Known rows, with every step that occurs:
Q/C/M/S: [ -2 -11  -1  15  63  -9  -9  26   3  21 -13 -13 -10   5  26  -6   2  34
  17  -3   2  18   8]
M/B/Q: [  1  13  -5   7  11  -6 -11  -5   3  15 -30   5  -8  32  10  -2   8 -43
  29   5  -2   3  -1]
X/S/M: [ -2 -12 -26   3  15  -6  -2   5  -2  22  13   0 -52 -17  18 -11  17  22
  12 -33   3   3  12]
S/M/C: [ -9  21 -12  -6  42   0 -14  18  18  21  17   6 -39 -18  32  30  15  -6
  27 -10  14   7  10]
Q/C/M: [-10   4 -15  10  61  -1 -13  19  12  19  -4  -1 -27  28   7   6   7  21
  29   3   3  16  12]
M/C/X/S: [ 13 -19  -8   3   9  -5 -23  12  13  15  -9 -16   4 -34  -4 -18  21  74
   2  -3  -2   9  10]
Q/B/M/C/X/S: [ 16 -10 -13   3  18  -7 -33   2  36  14  -9  -9 -13 -27   2 -16  19  62
  13   6  -7   4  19]
P/X/S/M/B: [ -6   6 -14  -1   8  -8 -14  -5   4  27   7   5 -42   3   3 -13  13  -7
  15 -28  -3   1  17]
B/Q/C/X/S: [  8 -34 -16   8  15  -4 -14  10   4   7 -35 -18   1  -6  -8 -20  11  74
   1   2  -7   7   0]
S/X/C/M/B: [ -4  40 -17   6  45 -10 -31   1  19  27   6  13 -25  15  12  -7  10 -32
  45  -7 -15  11  23]
C/X/S/M/B: [  3   4 -22   7  11 -11 -19  -9   4  22   3   4 -37  -7   8 -12  20 -23
  32 -26  -7   7  19]
P/X/C/M/B/Q: [ -7  21  -8   1  38  -6 -11  -3  19  24 -15   3 -17  44  10   9   1 -42
  34  11  -7   2   1]
P/X: [ -5  -4  11 -10 -12  -3 -19  16  -2  20  -5 -12  12  -4 -32  -1   1  42
 -17   1  17   8   0]
M/C: [ -4  17   2  -3  27   0 -22  22  20  16   1   0  -9 -14  15  17  13  15
  14   4  13   9   7]
Q/B/M: [  7  16 -12   2  16  -8 -36  -7  38  13  -6  11 -35   4   9   3   6 -10
  30   6   4   2  21]
B/M: [  4   8 -11  -5   8  -4 -23   1  18  11 -10   4 -25  -9  15  10   2  28
  28  -9  16   9  17]
S/X/C/M/B/Q: [  0  30 -18   5  44  -8 -16  -1  14  21 -18  10 -14  33  18  -4   6 -33
  46   6 -14   6   7]
S/X/C: [  0  23 -14  -5  19  -7 -32  18  10  15  -2   3  -4 -28   7   2   2  18
  13  -6  -6   7   7]
S/M: [ -5   6 -21   1  18  -5  -7   7  -4  20  15   5 -43 -11  15  14  11 -22
  25 -23  12   9   8]
Q/C/M/S/X: [  8   6  -9   5  48 -10 -19  30 -10  19 -19  -8  13 -19   9 -32   3  80
  12  -5  -6  21  16]
M/S: [  7 -13  10  11  15 -11 -13  19  -7  19 -15 -15   8 -22  16 -12   3  22
   1 -10   8  14   2]

Rows:
[  5  -1 -22   5  17  -8  -7 -11   4  17 -21   1 -24  17  14  -6  13 -29
  36  -7  -7   4   2] -> C/X/S/M/B/Q
[  7 -24 -15   9  16  -6 -18   4   7   9 -36 -13  -3   2  -7 -22  12  53
  11   1 -11   6   5] -> M/B/Q/C/X/S
[ -1  23  -4 -11  34   1 -25  14  37  13  -3   5 -25 -16  31  27   7  33
  29   1  17   8  17] -> B/M/C
[ 18  13  -7  -1  19 -15 -33  13   7  16 -20  -1   9 -33   9 -33   2  61
  12  -3  -5  12  22] -> Q/B/M/S/X
[  2 -22 -31   2  30  -4  -2   5   1  14 -11  -7 -38  -8  13   1  13  32
  20 -14  -1   5   4] -> B/Q/C/X/S/M
[ 12   9  -7  -8  20  -2 -35   7  27   9 -11  -8   5 -32   4  25  10  36
  33  10  14  18  13] -> B/M/C/X
[  9   4  -2  -1  17  -3 -32  15  14  12  -8 -13  18 -31  -8  16  14  22
  20  13  11  18   6] -> M/C/X
[-10   3 -17  10  65   0  -4  16  12  17 -18   0 -25  44  13   9   5  15
  34  11   1  12   4] -> B/Q/C/M
[ -4  16 -17   4  23  -7  -4  -7   2  18 -17  10 -32  29  22   8   8 -60
  40  -6   0   1   1] -> S/M/B/Q
[ 17   8  -6  -5  14 -12 -25  18  -7  14 -23  -5  15 -41  13 -28   0  85
  12 -13   3  17  19] -> B/M/S/X
[ 15   3  -1   1   9 -13 -23  25 -19  17 -20  -9  27 -40   0 -37   4  69
  -1 -12  -1  18  10] -> M/S/X
[ -3  -3   5   5  51 -12 -12  20  11  28   4 -16  -6  -6  20   1  -3  19
  10  -3   0  13   5] -> P/X/C/M/S
[  0   0  -3  13  57 -13 -12  18  12  26   3 -11 -15  -6  34   0   1  -1
  23  -6  -3  14   7] -> X/C/M/S
[ 14 -16 -12  -2  13  -4 -26   7  23  12 -11 -13  -7 -35   5 -12  16  85
  12  -4   1   9  16] -> B/M/C/X/S
[  4  -5 -10   5  25  -4 -26   7   5   5 -42  -9  12  11 -11  13   4   2
  28  17   0  15  -1] -> M/B/Q/C/X
[ -3   1 -25   7  26  -8 -21  -2   8  19  -6   4 -42   0  10  -5  15  -9
  30 -22  -7   7  18] -> Q/C/X/S/M/B
[-11  15  -8  -2  44  -5 -17  12  22  28  18  -4 -23  13  -1  15   2   2
  20   3   1  10   8] -> P/X/C/M
[  6  -7   1  16  43 -12  -8  17  -2  25  -3 -13  -4  -3  22 -16   6  17
  18  -8   3  19   9] -> C/M/S
[ -9   4 -10 -12  31   0  -9  20  19  24  16  -3 -37 -22  17  11  15  50
   3 -14   9   1  11] -> P/X/S/M/C
[  7  23 -11  -2  38 -14 -39  13  28  16  -8   3 -13 -31  24  -2  -3  16
  18   0 -13   4  15] -> Q/B/M/S/X/C
[  4  15  -7  -1  28 -12 -29  23   6  16  -8  -5   4 -38  18  -6  -2  28
   7  -8  -8   9   6] -> M/S/X/C
[  6 -18 -27   3  11  -8  -9   1  -2  19   9  -7 -35 -27   6  -9  18  28
  17 -26   2   8  11] -> C/X/S/M
[ 16 -30 -11   8  -8  -7 -20   5  -1  14 -13 -18   5 -29 -16 -32  18  66
  -1 -10  -3  10   8] -> C/X/S
[  6  18 -12  -7  32 -11 -30  17  15  15 -10  -2  -7 -38  29   1  -6  40
  17 -10  -5   9  13] -> B/M/S/X/C
[ -4   9 -21   8  14 -10 -14  -6   5  25   7  10 -51   3  18 -15  18 -26
  27 -32  -6   3  20] -> X/S/M/B
